Each row was made from one walk, in order. Every step used is in the known rows, and no mark comes twice. Write each row's walk.
(in the rows, 128 means zero)
Known rows:
u/m/z/q/k: [118 129 129 143 108 136 124 121 132 131 133 127 129 133 135  91 151 106
 145  94 147 136 121 116 154 143 172 108 108 104  90 154 121 109 124 127]
u/m/n/p/z/q: [123 148  63 131 136 133 139 135 154 133 137 130 143 141 136 148  82 121
 129 137 142 142 100 142 126 105 130 154 164 185  91 141 151 117 142 138]
z/q/n/c/u/p: [134 119 158  92 142 125 122 120 128 143 121 139  89 120 116 124 104 133
  97 169 149 122 142  75 115 146 122 110 139 151 184 119 129 132  99 114]
m/z/q/k: [110 113 166 156 102 150 114 118 131 126 150 126 106 122 131  60 146 139
 148  93 136 123 112 130 152  81 146  88 109  59 128 163 100 117 117 112]
e/c/n/p/u/m/z: [102 113 107 137 129 117 116 125 137 132 124 135 160 144 111 197  80 142
 183 118 131 117 137 138 125 130  86 129 140 158 103 129 147 102 136 156]
u/p/z/m/n/c: [147 173  54 122 147 121 137 152 156 131 124 152 173 157 143 183 102 120
 132 146 106 131 109 163 110 164  98 182 102 202 154 136 169 129 120 118]
u/p/z/m/n: [154 161  60 131 147 132 137 143 133 125 117 116 154 145 124 160 118 118
 146 145  98 139 111 171 107 134 116 181 111 160 137 130 159 132 132 126]
n/p/z: [159 152 111 153 126 146 145 142 113  95 138 130 173 132 132 123 123 143
 126 129  98 136 112 163 128  35 103 142 139 112 159 114 134 140 135 109]
z/m/n: [ 91 127 107  84 147 112 127 122 128 185 134 127 139 127 144 165 148 114
 137 126  97 104  99 168 122 218 153 173 108 163 110 154 147 126  98 151]
z/m/u/p: [155 163 152  88 149 127 142 138 130 141  96 138 201 147 140 174 138  89
 149 151 112 133 165 149 116 228 147 176 117 103 110 113 147 170 127 134]
p/z/q/k/m: [141 138 112 167 118 162 135 117 117 111 144 133  60 108 130  45 152 173
 105 133 155 139  71 123 121  83 174 104 118 154  88 117 108 110 141 105]
m/z: [118 115 126 145 115 124 113 124 119 131 156 110 150 126 138 105 169 117
 158  79  90 108 130 149 156  97 112 124 103  66 150 146 109 109 123 133]
n/c/z/q/k/m/u/p: [161 162 142 142 130 139 113 147 140 116 109 156 120 146 134 118  80 129
 107 127 195 142 154  95 128 200 125 100 134 144 138 116 134 139 118 106]
p/z/m: [139 144  92 124 129 133 141 127 112 120 150 129 124 112 153 108 171 129
 120 130  90 124  75 184 120 117 143 164  81 131 129 118 143 112 142 119]
e/q/z/m: [ 91 116 144  71 107  84 128 114 101 138 147 143 135  93 147  65 171  99
 100 111 102 117 111 131 130 156 202 129  73  30 175 152 122 139 110 125]
e/q/n/p/u/m/z: [118  98  82  83 126  81 121 123 135 108 136 134 101 107 119 169 123 105
 173 116 142 133 141 114 139  84 156 105 158  45 133 127 135 154 145 157]
n/p/u/m/z/q/e: [130 131 125 149 110 143 155 132 153  90 101 135 159 129 131 173 105 103
 167 122 153 153 168 119 130 114 133 121 165  83  83 149 122 157 173 138]
c/z: [132 112 140 139 116 130 107 127  76 128 150  77 105 114 118  85 156 117
 109  91 100 123 134 147 143  87 105 113 112  71 187 122 117 112 112 129]
z/m/n/c/u/p: [128 142 114  72 173 109 123 143 144 176 106 158 160 153 147 191  91 114
 122 155 129 107 131 155 119 252 112 180 107 200 144 138 169 121  91 138]
e/m/u/p: [172 150 152 100 152  74 133 139 119 154 101 155 204 145 144 149 182 112
 159 142 111 115 167 105 120 186 140 168 132 126 131  99 125 145 124 133]
n/p: [139 147 157 125 130 139 144 139 111 123 122 128 212 142 131 145 132 127
 124 121  97 120 154 136 131 111 128 137 143 100 159 124 127 158 100 118]
n/p/z/q/k: [149 152 148 163 115 169 148 135 125  92 134 147 131 127 124  83 102 163
 115 139 143 149 100 145 124  20 133 108 145 101 137 129 127 146 131  91]
p/u: [134  99 150 110 132 123 136 115 118 152 138  97 134 116 125 120 139 141
 130 136  97 117 157 116 129  76 116 139 150  83 119 100 109 139 128 153]
n/c/z/q: [110 130 147 124 109 130 109 134 131 131 161 136 124 122 153  83 119 129
  72 103 136 113 127 120 134 131  98 100 111 118 201 137 125 104 108 108]
u/m/z/q/e/c/n/p: [ 75 129 121 163 101 133 123 121 142 117 123 154 143 136 115 169 129 115
 171 114 153 133 126 129 126 190 129 108 119 180  90 188 133 103 141 133]
k/m/z/q/u/p: [163 131 117 159 123 149 136 129 127  81  95 108 120 127 137 115 147 123
 146 111 145 133 155  94 128 166 150 106 126 111 104 101 107 133 154 121]
m/z/q/k/p: [121 128 160 157 116 172 106 126 136 100 122 109 137 130 118  89 131 153
 157  89 130 136 132 113 143  90 153  81 119  47 129 154  89 117 133 105]
m/z/q/k/c: [ 95 119 174 170 100 146 109 125 152 119 148 141 117 132 122  81 148 147
 127  95 132 118 123 112 142 134 137  78  95 105 126 162  94 127 107 103]
z/q/n/p/u/m: [132 119 120  96 128 127 151 113 133 122 110 115 105 108 114 165  92 120
 132 154 147 147 137  81 113 101 164 121 184 106 113 110 133 158 142 141]
n/c/u/p: [160 138 165 105 156 121 120 145 122 147 117 149 181 156 135 131 112 130
  93 153 125 109 177 112 132 169  85 143 115 155 188 109 137 121  86 116]
e/p/z/q/k/m/n/c: [108 148  98 156 132 115 107 116 154 133 125 157  89 145 123 139  98 168
 130 129 156 124  68 112 109 121 130 106 134 184  83 135 124 116 118 120]
z/q/x: [100 114 232 113 100 147 141  96 121 132 108 140 144 122 117  54 161 134
  80 112 139 130 138 124 128 106 166 115 117 152 130 151  88 136 105 127]
k/c/z/q/u: [106  98 195 163 104 139 115 126 114 105 138  96  68 115 103  94 148 139
  66 123 119 123 145  98 124 143  96  70 112 130 168 107 107 138 118 105]
k/c/n/p: [102 135 138 137 128 126 111 145 124 147 131 118 179 153 100 173 108 144
 103 134 107 116 143 122 111 177 114 125 121 208 154 134 134 135  95 118]
u/p/z: [177 154 103 157 128 143 139 142 112 102 129 105 172 148 113 112 146 131
 125 138  91 142 143 134 118  57 102 150 120 125 164 109 128 134 130 112]

Which walk is each row?
[110 113  95 138 122 122 139 121 158 140 162 140  61 121 139 118 115 141
 105 165 142 130  80 122 134  83  93 133 142 222 108 122 149 104 145 127] -> p/z/q/u/m/n/c
[117 112 170 143 107 105 116 120 100 130 132 134  62  96 130  92 185 115
 132 123 153 132 127 124 126 153 133 103 124  97 141 149 103 123 157 126] -> c/z/q/e/m/u
[107 113  83  93 148  91 130 126 164 189 139 131 139 143 140 195  91 120
 137 142 127 115 143 107 135 159 107 165 163 195  81 124 148 119 116 175] -> p/u/m/n/c
[112  93 211 124 111 143 145 106 113 134 137 105  90 105 128  73 170 140
  95 154 121 122 137  95 131  99 134 101 142 107 135 110 105 144 120 119] -> z/q/u
[126 107 129 142 121 140 129 131 111 114 114  86  70 118 110 134  81 110
 115 127 158 150 129 129 138  99 106 105 168 119 146 122 145 133 140 134] -> c/z/q/u/m/n/p
[118 130 100 129 141 122 118 150 144 121 112 117 127 136 115 210  68 125
 117 114 118 125 140 158 108 200  92 135 125 147 142 123 150 152 128 138] -> k/c/z/m/n/p/u
[113 129 172 139 106 137 109 130 122 135 154 145 100 127 135  75 115 142
  79 107 154 123 117 115 141 127 116  84 108 122 186 147 127 114  89 100] -> n/c/z/q/k
[154 166 127 103 138 116 119 156 134 125 115 153 181 148 151 172  98  90
 118 123 134 129 158 153 128 221  95 151 100 119 179 118 164 144 120 118] -> n/c/z/m/u/p
[147 123 150 154 131 180 134 125 119  74 120  81 104 113 109  95 134 173
 113 147 104 148 119 104 118  28 121 105 142 102 137  91 100 123 171 101] -> k/p/z/q/u
[151 144 107 148 141 162 120 136 111  92 129  85 163 131 112 121 144 166
 129 118  76 138 123 131 121  47 123 132 123 110 146 105 107 110 151 111] -> k/p/z
[152 110 104 109 129  81 135 123 131 110 110 151 109  98 148 152 134 133
 185 108 131 116 115 105 122  90 149 121 147  69 148 120 119 127 164 133] -> e/m/z/q/n/p/u
[116 103 106  66 133  79 134 119 125 127 131 133 108 108 115 167 133 112
 142 145 143 135 149  97 125 106 172 113 170  79 129 111 137 166 126 155] -> e/q/n/p/u/m
[138 130 119 163 124 137 118 123 102 131 124 127 105 129 126 105 174 142
 163  85 136 121 115 123 150 165 178 106 103 123  86 136 108 121 104 126] -> q/k/m/z
[ 85 123 123 137 141  98 114 119 125 146 115 162  75 132 113 197 146 129
 151 158 122 122  89 168 112 172  85 142 102 192 107 168 142 121 126 134] -> q/e/p/z/m/n/c/u
[132 107 102 119 119 128 131 117 152 124 133 106 128 119 145 114 118 108
 152 110 138 133 151 113 140 100 135 130 145  67  79 119 115 114 171 157] -> p/u/m/z/q
[144 143 106 114 136 129 138 128 126 132 149 142 116 113 148 121 151 122
 143 149 108 131  86 189 126 117 130 171 106 117  99 108 145 130 163 131] -> p/z/m/u
[116 145  87 112 146 112 136 138 134 162 120 126 190 156 129 193 106 103
 144 124 116 127 138 132 135 170 140 164 160 185  98 145 155 136 102 154] -> u/m/n/p
[159 116 194 141 128 133 153 129  93 118 100  89 152 140 101 141 171 120
 127 158  93 135 184  97 131 110 106 128 139 115 162  90 124 171 101 120] -> q/u/p
[123 116 103 143 146 143 131 127 127 135 120 135  58 121 110 134  94 129
 128 172 170 146 106 148 128 106 114 137 159 196  82 151 139 106 156 140] -> c/u/m/n/p/z/q/e
[123 138 157  79 143 118 135 124 127 165 128 145 160 123 154 150 159 101
 141 142 111 116 131 162 129 216 157 168 113 107  95 119 139 152 128 142] -> z/m/u
[114 112 145 133 134 128 104 130 146 125 129 132 118 133 127 102 133 122
  94 122 141 112 147 108 136 205 123 106  90 157 108 122 111  97 128 126] -> k/c/u/m/z/q
[139 113 117 104 136 112 143 119 122 153 124  99 148 128 130 142 143 113
 133 133 111 129 162 106 132 127 141 153 149 114  84  96 126 132 136 164] -> p/u/m
[150 152 122 150 118 162 147 138 134  85 141 135 156 124 140  91 105 150
 107 136 125 138 103 148 119  27 117 125 146 102 152 121 124 137 148  99] -> n/p/z/q
[170 163 122 158 131 167 145 136 140  92 118 161 116 127 132 106  88 161
 133 149 180 153 102 136 122  79 154 116 167 129  76 106 126 156 160 106] -> n/p/z/q/k/m/u
[105 102 126 104 121 113 127 112 157 152 107 132  88 133 116 144  59 116
 108 115 179 142 137 126 135 118 108 136 154 196 100 140 134 112 137 169] -> p/u/m/n/c/z/q/x
[166 155 116 156 122 158 140 137 134  92 132 109 155 136 124  78 129 138
 104 143 116 147 135 124 108  52 116 131 128 110 158 116 119 131 143 101] -> u/p/z/q
[131 106 127 133 117 133 133 116 145 130 125 115 103 124 127 108 113 122
 161 114 156 142 141 107 146  93 153 115 142  68  68 126 117 123 151 147] -> p/u/m/z/q/k
[110 122 149 157 115 124 102 137 107 122 149  98 124 130 106 116 159 131
  80  95  92 112 149 121 128 163  95  99  92 137 181 122 111 128  97 117] -> k/c/z
[ 67 103 192 148 107 148 135 107 141 133 128 149 105 116 102 155 117 168
 135 167 153 129 138 109  94 135 108  96 159 168 103 167 110 140 134 132] -> z/q/e/c/n/p/u
[139 115 114  97 171 119 121 134 111 168 109 116 133 142 117 159  85 115
 129 149 144 122 140 143 142 149 120 158 160 170 106 120 150 110 110 156] -> c/u/m/n/p
[109 145  55 112 141 112 129 134 151 159 163 163 114 127 160 157 122 135
 124 134 103 111  57 184 123 149 107 177  94 208 127 146 165 100 124 130] -> p/z/m/n/c
[131  87 114 103 139 121 107 108 104 138 128 103  42 101 114 102 132 109
 141 129 150 126 120 114 149 122 145 113 124 106 119 122 125  86 142 147] -> c/u/m/z/q/n
[139 122 114 124 128  70 118 129 107 141 136 149 163 121 164 114 218 120
 167  77  87  92 118 133 143 147 144 142  85 100 154 133 112  94 127 130] -> e/m/z
